Every row comes from one small tree of marks. The marks that hang from a mark follow it in brackets, in alphabetical order. Every link used is in the known rows. Which tree was each row made from?
Known rows
zuki[dasob vimo]: [-44.1   3.1   0.6  -5.6   3.3  -2.9  -0.9  11.6 -22.7  28.6   6.6 -14.3
 -64.2   5.6  -3.2  -0.9  -7.9 -18.8]
zuki[dasob vimo[fipo kasa vilo]]: [ -6.5  10.5 -19.9   2.7 -12.3  -2.8   8.7  19.3 -28.7   5.1   6.1 -15.9
 -22.7   0.0   3.1 -14.9   1.5 -43.4]
turuka[fipo vilo]: [-21.7   6.4 -36.0  -6.6   2.5   9.6 -30.9  -5.6  21.7  21.7   4.9  -7.3
 -35.7  -3.0 -19.9 -11.3 -10.3 -31.7]
gapam[vimo[fipo vilo]]: [ -4.9  17.6 -24.5 -14.4 -18.3  -3.7 -10.8   1.0 -15.6   5.8 -13.9  -3.2
  -5.4  -2.7  -0.6 -15.0  -5.1 -50.6]
gapam[vimo[gutu kasa vilo[turuka[fipo]]]]: [ 15.8   6.5 -33.9 -11.0 -20.2   4.5 -13.7 -12.1  -5.1  -3.9 -17.6 -17.3
   7.0   1.9  -2.7 -29.4 -11.6 -63.5]
gapam[vimo[gutu vilo[turuka]]]: [ -1.6   3.3 -21.5 -21.8 -18.3  -0.9 -13.4 -17.1  -9.5   3.7 -19.6 -12.1
  -6.6   1.4  -0.3 -20.3 -10.6 -47.0]
gapam[vimo[gutu kasa vilo[turuka]]]: [  7.0   4.4 -24.5 -19.5 -20.5  -2.0 -11.0 -12.2 -14.8  -4.2 -22.6 -16.6
  10.4   0.1   4.0 -27.6  -8.8 -55.2]
vimo[gapam gutu vilo[turuka[fipo]]]: [ 20.2   1.6 -48.0  -8.5 -27.7   1.2 -23.9  -2.5   1.2  -1.5  -5.5 -25.5
  -5.0   5.6  -4.7 -32.1   0.4 -53.9]
zuki[dasob vimo[gutu kasa vilo]]: [ -6.0   5.8 -11.5   2.3  -9.8  -0.1   4.1  10.0 -22.0   5.1   5.8 -19.6
 -16.4  -5.6   0.7 -23.3  -5.6 -36.8]
zuki[vimo[fipo vilo]]: [ -9.9  13.4 -28.2  -7.9 -17.1  -0.4  -1.5   3.7 -15.9  13.7   2.6  -5.1
 -21.1  -2.7   6.6 -10.8  -3.6 -39.0]
zuki[dasob vimo[fipo kasa]]: [-26.0  13.0 -12.0   5.7  -7.3  -5.6   8.3  23.0 -32.7  12.2   5.9 -20.3
 -41.4   6.3   4.7  -6.7  -1.6 -40.1]
gapam[vimo]: [-34.6  10.8  -6.6 -20.6  -4.7  -4.2 -18.0  -2.6 -14.9  21.3 -16.6  -6.1
 -30.8   1.9  -2.9  -8.4 -13.0 -34.2]
gapam[vimo[fipo kasa vilo[turuka]]]: [  6.5   9.1 -32.4 -19.4 -23.4  -4.3  -6.7  -2.5 -22.3  -4.1 -22.5 -12.9
   3.4   6.0   6.5 -19.3  -2.2 -61.9]
kasa[vimo[fipo]]: [-34.2  15.4 -24.7   0.6  -9.6  -8.8 -15.4   4.1  -8.2   4.0  -4.2   1.1
 -40.1   9.5   3.9  -3.5  -3.8 -31.7]
dasob[zuki[vimo[gapam]]]: [-20.9   3.6 -20.6 -18.7 -24.9  -2.7   4.7   3.9 -24.0  32.3  -2.3 -12.3
 -52.0  10.4   3.0 -16.2   6.4 -35.4]
gapam[vimo[fipo vilo[turuka]]]: [ -2.5   8.0 -29.6 -21.4 -20.8  -3.2  -9.4  -6.8 -16.9   3.7 -19.0  -8.3
 -12.7   7.2   2.3 -12.0  -3.4 -53.7]
kasa[vimo[fipo gapam vilo]]: [ -3.5  16.1 -33.8  -3.0 -24.1  -4.5 -14.2  17.0  -8.8  -3.3  -5.1   0.0
 -14.3   7.4   2.5 -20.7   2.2 -42.2]
gapam[vimo[vilo]]: [-14.8   8.6 -14.5 -23.9 -10.2  -1.2 -17.2  -6.2 -11.2  14.3 -16.3  -2.1
 -12.1  -3.9  -4.4 -16.6  -9.4 -37.5]

Which tree is each row?
[  5.2   9.4 -36.2 -13.6 -37.4  -1.7  10.7   6.6 -24.9  18.4   0.4  -9.7
 -29.3   6.0   5.2 -22.4  13.8 -50.6] : dasob[zuki[vimo[fipo gapam vilo]]]
[  6.5  20.5 -35.1   5.9 -29.7  -4.5 -12.1  13.9  -5.8 -11.9  -2.7  -5.0
  -1.4   3.1   4.3 -27.8  -0.2 -48.5] : kasa[vimo[fipo gapam gutu vilo]]
[-14.6   9.7 -30.4  -8.3 -25.9  -6.5  12.4  -0.6 -29.1  18.1  -1.9 -12.4
 -37.4   7.5  10.2 -13.5   9.3 -48.3] : dasob[zuki[vimo[fipo kasa]]]
[-34.6  12.0  -8.9   3.8  -4.9  -5.0   5.9  18.6 -27.5  20.2   9.4 -15.9
 -58.6   7.3   0.5   0.6  -3.3 -31.9] : zuki[dasob vimo[fipo]]
[-21.5  -5.5 -28.2 -18.8  -9.1  -4.0 -19.5 -14.1   0.0   3.5 -12.2   2.1
 -34.6  12.0   0.6 -10.4  -3.2 -25.1] : kasa[vimo[vilo[turuka]]]
[ 14.6  13.4 -37.6  -5.2 -42.0  -1.5  13.2   4.5 -22.5  10.6   2.7 -14.0
 -17.9   2.2   6.8 -28.5  11.2 -56.1] : dasob[zuki[vimo[fipo gapam gutu vilo]]]
[-13.1   4.2 -23.3 -17.0 -27.7  -3.6   6.6   7.9 -29.5  25.6  -5.4 -16.5
 -36.7   9.3   7.2 -22.9   6.8 -42.8] : dasob[zuki[vimo[gapam kasa]]]
[  5.1  22.1 -25.5  -5.8 -23.7  -2.9  -8.6  -2.3 -12.9  -2.8 -11.2  -8.5
   6.9  -7.2   1.1 -22.1  -7.2 -57.0] : gapam[vimo[fipo gutu vilo]]
[  4.4  13.6 -21.0   1.9 -22.2  -1.2   9.0  35.6 -33.6   5.1   5.4 -21.5
 -16.1   3.6   3.6 -24.0   3.7 -50.6] : zuki[dasob vimo[fipo gapam kasa vilo]]
[-11.8   7.4 -21.6 -10.7 -30.3  -2.5   6.2   1.5 -22.2  24.5  -0.2 -16.8
 -40.1   6.5   4.5 -22.6   4.3 -41.2] : dasob[zuki[vimo[gapam gutu]]]
[ -2.6  -3.5 -17.4  -4.7 -12.5  -0.1   6.0   1.9 -22.8   2.9   0.1 -24.6
 -23.7   4.2   3.5 -20.4  -3.9 -39.7] : zuki[dasob vimo[gutu kasa vilo[turuka]]]
[-14.1  24.1 -17.4  -2.8 -18.5  -6.2  -9.1   1.2 -17.3   3.8 -11.4 -12.8
 -11.7  -0.9   2.5 -13.8 -10.9 -53.9] : gapam[vimo[fipo gutu]]
[ -8.5   7.3 -20.3 -17.7 -18.3   3.2  -7.7  13.1 -16.4  22.0  -1.0  -9.5
 -20.3  -0.5   3.2 -21.3  -5.8 -32.9] : zuki[vimo[gapam vilo]]
[ 16.5  10.7 -34.9  -8.2 -28.2  -6.6 -20.3  10.6 -14.4  -8.9  -9.0 -23.9
  25.2  -8.2   4.2 -41.7   2.3 -49.6] : vimo[gapam gutu kasa vilo]
[-24.3  16.4 -10.6  12.6 -10.5  -4.3   7.9  15.6 -24.4  11.6  11.9 -20.7
 -46.3   2.8   2.2  -6.2  -5.8 -38.3] : zuki[dasob vimo[fipo gutu]]
